Known rows, with every step that occurs
tevuz, zedak, guzi: [-0.47  0.35 -0.40 -1.03 -0.01 -0.27 -1.59  0.28 -0.60 -0.54 -1.51  0.13
  0.39 -1.34  0.24  0.46  0.16 -0.44  0.38  0.72  0.09  0.47 -0.33  1.32
  0.14  2.00]
mada, guzi, semubi, tevuz, fefiler, teko: [ 2.90  0.67  0.19 -0.30  0.18  0.37 -0.87  0.68 -1.36  1.26  1.15  1.19
  3.40 -0.74 -0.01 -1.31  0.38 -0.26  0.81  3.47 -0.45  0.56 -0.13  1.05
 -0.28 -2.04]
teko, zedak: [ 0.26  0.18 -0.32  0.33 -0.24 -0.02  0.78 -0.09  1.54  0.05  0.74 -0.07
 -0.03 -0.20 -0.74 -0.39  0.01 -2.03  0.29 -1.49 -0.48  0.60 -0.43  0.04
  0.00 -0.64]
tevuz, zedak, teko, fefiler: [ 3.46  0.78 -0.54 -0.55  0.24  0.10 -2.05  0.33 -0.56  0.52  0.92  0.05
 -0.30 -1.37  0.73 -0.40 -0.17 -1.39 -0.21  0.76 -1.63  0.42 -0.20  1.19
  0.23 -0.42]
guzi, semubi, teko, zedak, tevuz, fefiler: [ 2.66  0.28 -0.55 -0.48 -0.71  1.62  0.50  0.58  2.04  1.65 -0.67  0.68
  3.00  0.17 -1.43 -0.49 -0.08 -2.20  0.10  2.60 -2.16  0.22 -0.33  0.22
 -0.39 -1.93]
mada, guzi, semubi, tevuz: [ 0.86  0.45  0.18 -0.31 -0.29 -0.13 -0.24  0.25 -0.84  1.04  1.35  0.99
  3.03 -0.37 -0.32 -1.36  0.31  0.13  0.78  2.60  0.30  0.43 -0.02  0.64
 -0.32 -1.48]
tevuz, zedak, guzi, semubi, teko: [ 0.10  0.35 -0.47 -1.28 -0.39  0.15 -1.37  0.25  0.27  0.24 -1.74  0.54
  1.88 -1.34 -0.09  0.36  0.06 -0.54  0.44  2.18 -0.80  0.42 -0.32  1.30
 -0.06  1.70]
zedak, tevuz, semubi, teko: [ 3.95  0.14 -1.42 -0.89  0.85 -0.10  0.96  1.17 -0.20  0.82 -1.68  0.27
 -2.22  0.58 -1.20  0.04  0.01 -2.71 -0.10  1.40 -1.10 -0.19  0.31  0.25
 -0.38 -2.04]
zedak, guzi: [-1.33 -0.44  0.05 -0.39 -0.51  0.02  0.15 -0.25 -0.87 -0.65 -2.37  0.35
  0.17 -1.77 -0.59 -0.31  0.04 -0.05  0.28 -0.25  0.03 -0.55 -0.02  0.51
  0.05  2.97]
zedak, teko, fefiler, tevuz: [ 5.54  0.48 -0.10  0.20  0.19  0.50 -0.26  0.11 -0.72  0.86  0.69  0.07
 -1.75 -1.58 -0.20 -1.84 -0.40 -2.55 -0.23  0.33 -2.40 -0.59 -0.02  0.57
  0.17 -0.86]
semubi, tevuz, zedak: [ 2.97  0.59 -1.02 -0.52  0.80  1.14 -1.27  0.82 -0.94 -0.47  0.15 -0.81
  0.86  0.19  1.22 -0.06  0.39 -0.11  0.39  0.36 -0.38  0.74  0.31  0.92
 -0.06 -2.58]
mada, guzi, semubi, tevuz, fefiler, teko, zedak: [ 3.00  0.73  0.08 -0.20  0.07  0.38 -0.65  0.66 -0.82  1.26  1.38  1.15
  3.38 -0.83 -0.26 -1.46  0.38 -0.94  0.93  2.99 -0.60  0.76 -0.27  1.05
 -0.28 -2.23]
zedak, guzi, semubi, teko, fefiler, tevuz: [ 1.73 -0.18 -0.05 -0.63 -1.02  0.78  0.86 -0.07  0.34  0.51 -2.81  0.69
  1.18 -1.67 -1.47 -1.55 -0.15 -1.44  0.41  1.53 -1.31 -0.60 -0.18  0.66
 -0.06  2.01]
mada, guzi: [ 0.40  0.40  0.38  0.00  0.18 -1.38 -0.06 -0.01 -0.86  0.06  1.24  1.15
  0.93 -0.62  0.09 -0.73  0.01  0.14  0.59  0.72  0.54  0.40  0.12  0.73
 -0.16  0.12]
tevuz, semubi, teko: [ 3.95 -0.20 -1.16 -1.09  0.51 -1.33  0.53  0.34  0.34  1.08 -0.47  0.53
 -1.49 -0.16  0.37  0.95 -0.35 -0.94  0.11  1.47 -1.14 -0.12  0.59  0.18
 -0.40 -0.80]
zedak, tevuz, fefiler, teko: [ 4.71  0.65 -0.59 -0.11  1.25  1.96 -0.70  1.84 -1.28  0.42 -1.62  0.15
 -0.44  0.09 -0.96 -0.64  0.34 -2.71 -0.16  1.77 -1.40  0.08 -0.28  0.78
  0.00 -2.49]
zedak, teko, fefiler, tevuz, semubi: [ 6.08  0.40 -0.39 -0.11  0.31  0.05 -0.27  0.29 -1.01  1.24  0.72  0.06
 -2.43 -1.57 -0.21 -1.72 -0.39 -2.82 -0.25  0.80 -2.21 -0.62  0.00  0.52
  0.12 -1.10]
mada, guzi, semubi: [-0.42  0.38  0.53 -0.31 -0.59 -0.80 -0.21  0.01 -0.39  1.26  1.32  1.34
  2.79 -0.46 -0.68 -1.06  0.16  0.07  0.64  2.76  0.51  0.36 -0.27  0.54
 -0.26 -0.24]
bofubil, teko, zedak, guzi, semubi: [ 1.26  0.06 -0.53 -0.33 -1.12  0.94 -0.40 -0.09 -0.24 -0.19 -1.21 -0.23
  0.80 -0.47 -1.24 -0.18 -0.21 -1.98  0.52  0.20  1.43 -0.04 -0.83  1.19
 -0.25  0.01]
guzi, semubi, teko: [ 1.08  0.02 -0.14 -0.55 -0.84  0.79  0.44 -0.11  1.68  1.56 -0.55  0.83
  3.03  0.04 -0.68 -0.13 -0.19 -0.28  0.09  2.89 -1.71 -0.10 -0.01 -0.02
 -0.42 -0.68]
guzi, semubi, teko, zedak: [ 1.19  0.11 -0.32 -0.40 -0.98  0.79  0.84 -0.16  2.46  1.60 -0.20  0.79
  3.02 -0.01 -1.06 -0.24 -0.18 -1.30  0.27  2.22 -1.99  0.20 -0.20  0.05
 -0.41 -1.03]
bofubil, lekar: [ 0.16 -0.86 -0.37 -0.63 -0.30 -0.18  0.39  0.30  0.80  1.34 -0.36 -0.27
 -0.22 -0.35 -0.72 -0.45  0.04 -0.80  0.06  0.30  1.90 -0.06  1.00  0.77
  0.36  2.32]
teko, zedak, guzi, semubi, tevuz, fefiler: [ 0.76  0.01 -0.46 -0.14 -0.84  1.46  0.22  0.38  0.57  0.30 -0.89 -0.02
  1.96 -1.27 -1.31 -1.07  0.26 -2.27  0.52 -0.08 -0.76  0.34 -0.66  0.50
 -0.02 -0.11]
guzi, semubi, teko, fefiler, tevuz, zedak: [ 4.09  0.52 -0.27 -0.59 -0.79  0.96  0.38  0.29  1.76  1.64 -0.52  0.49
  1.88 -0.03 -0.97 -1.53 -0.23 -1.78  0.19  2.76 -1.88  0.17 -0.24  0.47
 -0.12 -1.37]

Rows
[ 5.70  0.79 -0.16 -0.05 -0.04  0.36  0.28  0.68 -0.15 -0.05 -0.78 -0.52
 -2.40 -0.72 -0.88 -3.08 -0.11 -2.99  0.22 -0.61 -0.32  0.24 -0.45  0.99
  0.59 -0.32]	teko, fefiler, tevuz, zedak, guzi
[ 2.84  0.32 -0.25 -0.04  0.56  0.68  0.15  0.00 -0.11  0.69 -1.10  0.80
  0.90 -1.86 -0.42 -0.81  0.36 -1.94  0.89  1.47 -2.32  0.35 -0.34  1.05
 -0.11 -0.42]	fefiler, teko, zedak, guzi, semubi, tevuz
[-1.23 -0.12 -0.19 -0.13 -1.12  0.44  0.79 -0.23  1.20  0.42 -0.89  0.30
  1.35 -1.32 -1.66 -0.88  0.14 -2.11  0.51 -0.24 -0.55  0.22 -0.72  0.28
 -0.02  1.19]	teko, zedak, guzi, semubi
[ 1.47  0.40 -0.50 -1.09 -0.59  0.29 -1.14  0.30  0.20  0.34 -1.54  0.42
  1.44 -1.46 -0.30 -0.54  0.00 -1.00  0.30  1.58 -0.91  0.40 -0.34  1.31
  0.11  1.40]	tevuz, zedak, guzi, semubi, teko, fefiler
[ 6.70  0.48 -0.33 -0.01  0.07 -0.14  1.02  0.82 -0.22  0.79  0.03 -0.60
 -3.52 -0.10 -1.02 -3.05 -0.15 -3.20  0.10 -0.24 -0.11 -0.01 -0.26  0.29
  0.46 -1.67]	teko, fefiler, tevuz, semubi
[-0.59 -0.12 -0.32  0.07 -0.58  0.01  0.87 -0.25  0.92 -0.39 -0.90  0.17
  0.07 -1.42 -1.14 -0.59  0.06 -2.07  0.53 -1.65 -0.48  0.24 -0.47  0.43
  0.02  1.42]	teko, zedak, guzi
[ 2.32  0.39 -1.02 -0.68  0.57  1.12 -1.22  0.70 -1.42 -0.82 -1.07 -0.63
  0.92 -0.67  0.95 -0.24  0.40 -0.12  0.48  0.20 -0.36  0.48  0.28  1.15
 -0.04 -1.11]	semubi, tevuz, zedak, guzi
[ 2.29  0.12 -1.15 -0.83  0.66 -0.02  0.51  1.33 -0.91  0.87 -1.24 -0.14
 -2.50  0.65 -1.51 -0.21  0.28 -2.59 -0.09  1.37  0.06 -0.14 -0.06  0.05
 -0.18 -1.95]	zedak, tevuz, semubi
[ 1.24  0.42 -0.55 -0.84 -0.48  1.74 -1.41  0.54 -0.30  1.57  0.42 -0.13
  3.20 -0.19 -0.04 -0.40  0.38 -0.42  0.24  3.42 -1.09  0.27 -0.25  0.44
 -0.25 -2.35]	guzi, semubi, tevuz, zedak, teko
[-0.35 -0.10 -0.46 -0.13 -0.94  0.89  0.76 -0.05  0.85  0.28 -0.87  0.05
  1.54 -1.24 -1.42 -1.00  0.25 -2.11  0.60 -0.34 -0.65  0.29 -0.55  0.36
 -0.07  0.30]	teko, zedak, guzi, semubi, tevuz
[ 1.23  0.40  0.26 -0.40 -0.40 -0.84  0.24 -0.10  0.34  1.18  0.88  1.74
  3.05 -0.57 -0.38 -0.74 -0.12 -0.06  0.65  2.77 -0.67  0.31  0.09  0.72
 -0.45 -0.38]	mada, guzi, semubi, teko
[ 5.96  0.62 -0.48 -0.25 -0.43  0.92 -0.71  0.48 -1.32 -0.59 -1.36 -0.77
 -1.77 -0.23 -0.76 -1.73 -0.39 -2.64  0.34 -0.12  1.57 -0.09 -0.64  1.73
  0.20 -0.69]	bofubil, teko, fefiler, tevuz, zedak, guzi
[ 3.49  0.66  0.28 -0.27 -0.35 -0.65  0.66  0.14  0.41  1.26  0.76  1.49
  1.98 -0.54 -0.80 -2.01 -0.18 -1.25  0.76  2.54 -0.78  0.32 -0.02  0.90
 -0.28 -0.87]	mada, guzi, semubi, teko, fefiler, tevuz
[ 5.87  0.59  0.04  0.47 -0.02  0.49  1.06  0.52  0.11  0.22 -0.04 -0.60
 -2.54 -0.08 -1.01 -3.29 -0.17 -2.80  0.06 -0.99 -0.38 -0.01 -0.30  0.34
  0.52 -1.32]	teko, fefiler, tevuz
[ 4.98  0.38 -0.87 -0.91  0.82 -0.96  1.18  0.68  0.71  0.60 -1.76  0.10
 -2.93 -0.31 -0.77 -0.44 -0.19 -3.53  0.98  1.46 -1.09 -0.02 -0.07  0.78
 -0.27 -0.56]	fefiler, tevuz, semubi, teko, zedak, guzi
[-2.24 -0.46  0.20 -0.69 -1.26  0.62  0.02 -0.18 -0.48  0.52 -2.26  0.54
  1.97 -1.61 -1.36 -0.69  0.17 -0.17  0.35  1.78 -0.02 -0.56 -0.39  0.29
 -0.04  2.59]	zedak, guzi, semubi
[ 4.35  0.19 -0.13  0.29 -0.16  0.50 -0.49 -0.15 -0.85  0.83  1.09  0.24
 -0.82 -1.81  0.09 -1.47 -0.43 -1.50 -0.59 -0.19 -2.34 -0.63  0.12  0.32
  0.18 -0.45]	zedak, teko, fefiler
[ 2.77  0.63 -0.07 -0.34 -0.21  0.03  0.18  0.64  0.45  1.25  0.63  1.60
  3.07 -0.46 -1.02 -1.12 -0.01 -1.67  0.62  2.65 -1.02  0.52 -0.21  0.93
 -0.43 -1.50]	mada, guzi, semubi, teko, zedak, tevuz, fefiler
[ 5.23  0.39 -1.06 -0.02  0.52  0.86  1.21  0.58  2.05 -0.05 -1.07  0.62
  0.41 -0.02 -0.53  0.06 -0.42 -2.83  0.08 -0.57 -2.94  0.32  0.34  0.66
 -0.38 -1.77]	semubi, teko, zedak, tevuz, fefiler
[ 5.16  0.53  0.05 -0.01  1.07  1.55 -1.82  1.28 -1.29  0.45 -0.34  0.35
  1.03 -0.85  0.74  0.05  0.15 -0.95  0.01  2.02 -1.52  0.28 -0.31  0.96
  0.13 -1.46]	tevuz, fefiler, teko
[ 0.55  0.08 -0.30 -0.45 -0.73  1.78 -0.27  0.39 -0.04  1.36  0.12 -0.24
  3.03  0.37 -0.56 -0.92  0.42 -0.02  0.25  2.69 -0.34  0.08 -0.15 -0.14
 -0.23 -2.28]	guzi, semubi, tevuz
[ 3.37  0.46 -0.66 -0.16  0.69  2.00 -0.50  1.85 -1.01  0.13 -1.38 -0.27
 -0.33  0.58 -1.21 -0.61  0.28 -2.46 -0.37  0.90 -0.49  0.02 -0.28  0.40
  0.03 -2.33]	zedak, tevuz, fefiler
[ 1.33  0.45  0.16 -0.29 -0.48 -0.83  0.55 -0.14  0.85  1.22  1.10  1.70
  3.08 -0.61 -0.67 -0.86 -0.11 -0.76  0.75  2.24 -0.84  0.53 -0.07  0.75
 -0.44 -0.55]	mada, guzi, semubi, teko, zedak
[ 3.69 -0.26 -1.29 -1.03  0.22 -1.33  0.95  0.22  0.74  0.84 -0.94  0.61
 -1.49 -0.84 -0.19  0.65 -0.31 -1.96  0.33  0.68 -1.39  0.02  0.38  0.37
 -0.38 -0.09]	tevuz, semubi, teko, zedak, guzi
[ 2.06  0.22 -0.34 -0.46 -0.58  2.60 -1.05  1.03 -0.47  1.39  0.11 -0.36
  3.62  0.31 -0.37 -0.92  0.44 -0.36  0.11  3.06 -0.47  0.19 -0.31  0.06
 -0.14 -2.87]	guzi, semubi, tevuz, fefiler
[ 2.91  0.75 -0.01 -0.39 -0.30 -0.01 -0.91  0.37 -1.18  1.31  1.80  1.00
  2.78 -1.06 -0.11 -1.91  0.19 -0.67  0.57  2.70 -0.56  0.50 -0.09  1.11
 -0.17 -1.75]	mada, guzi, semubi, tevuz, zedak, teko, fefiler
[ 4.13  0.57 -0.64 -0.09  1.29 -0.11  0.40  0.59 -0.01  1.02 -0.59  0.72
 -1.51 -0.83 -0.79 -0.44  0.30 -3.16  0.60  1.39 -2.15  0.49 -0.35  0.88
 -0.15 -1.76]	fefiler, teko, zedak, tevuz, semubi
[ 2.35  0.26 -0.61  0.04 -0.52  0.62 -0.39 -0.01 -0.04 -0.43 -0.07 -0.49
 -0.18  0.33 -0.61  0.13 -0.30 -1.93  0.34 -0.67  1.42  0.21 -0.63  1.04
 -0.22 -1.26]	bofubil, teko, zedak
[ 0.78 -0.37 -0.05 -0.58 -1.30  0.79  0.68 -0.27  0.24  0.50 -2.55  0.81
  1.85 -1.85 -1.26 -1.30 -0.16 -0.71  0.18  1.22 -1.28 -0.61 -0.07  0.49
 -0.06  2.26]	zedak, guzi, semubi, teko, fefiler
[ 4.39  0.46 -0.05 -0.10  0.42  1.86 -1.47  1.17 -0.63  0.82 -0.79  0.52
  1.96 -1.46 -0.18 -0.49  0.25 -2.05  0.32  2.18 -1.77  0.40 -0.70  1.07
  0.09 -0.96]	tevuz, fefiler, teko, zedak, guzi, semubi
[ 4.87  0.47 -0.13  0.05  0.80  1.56 -1.39  1.14 -0.84  0.27 -0.79  0.43
  1.07 -1.53  0.17 -0.26  0.19 -1.96  0.23  1.21 -1.78  0.41 -0.55  1.18
  0.14 -0.75]	tevuz, fefiler, teko, zedak, guzi
[ 5.26  0.62 -0.13  0.18  0.96  1.54 -1.47  1.22 -0.54  0.52  0.02  0.31
  0.99 -0.94  0.39 -0.16  0.17 -1.95  0.17  1.33 -1.77  0.58 -0.54  0.98
  0.13 -1.77]	tevuz, fefiler, teko, zedak
[ 1.75  0.04 -0.60 -0.16 -0.77  0.65 -0.32 -0.13 -0.50 -0.77 -1.24 -0.31
 -0.14 -0.53 -0.89 -0.03 -0.29 -1.93  0.47 -0.79  1.50 -0.03 -0.65  1.28
 -0.19  0.25]	bofubil, teko, zedak, guzi
[ 2.66  0.46 -0.56 -0.65 -0.63  1.88 -1.19  0.59 -0.34  1.64  0.62 -0.24
  2.77 -0.35 -0.28 -1.34  0.30 -0.87  0.09  2.88 -1.20  0.30 -0.26  0.47
 -0.06 -2.59]	guzi, semubi, tevuz, zedak, teko, fefiler
[ 5.29  0.21 -1.38 -0.68  0.69  0.08  1.19  1.21 -0.20  0.86 -1.49  0.16
 -2.63  0.45 -1.43 -0.89 -0.08 -3.15 -0.27  0.79 -1.19 -0.19  0.30  0.25
 -0.19 -2.28]	zedak, tevuz, semubi, teko, fefiler
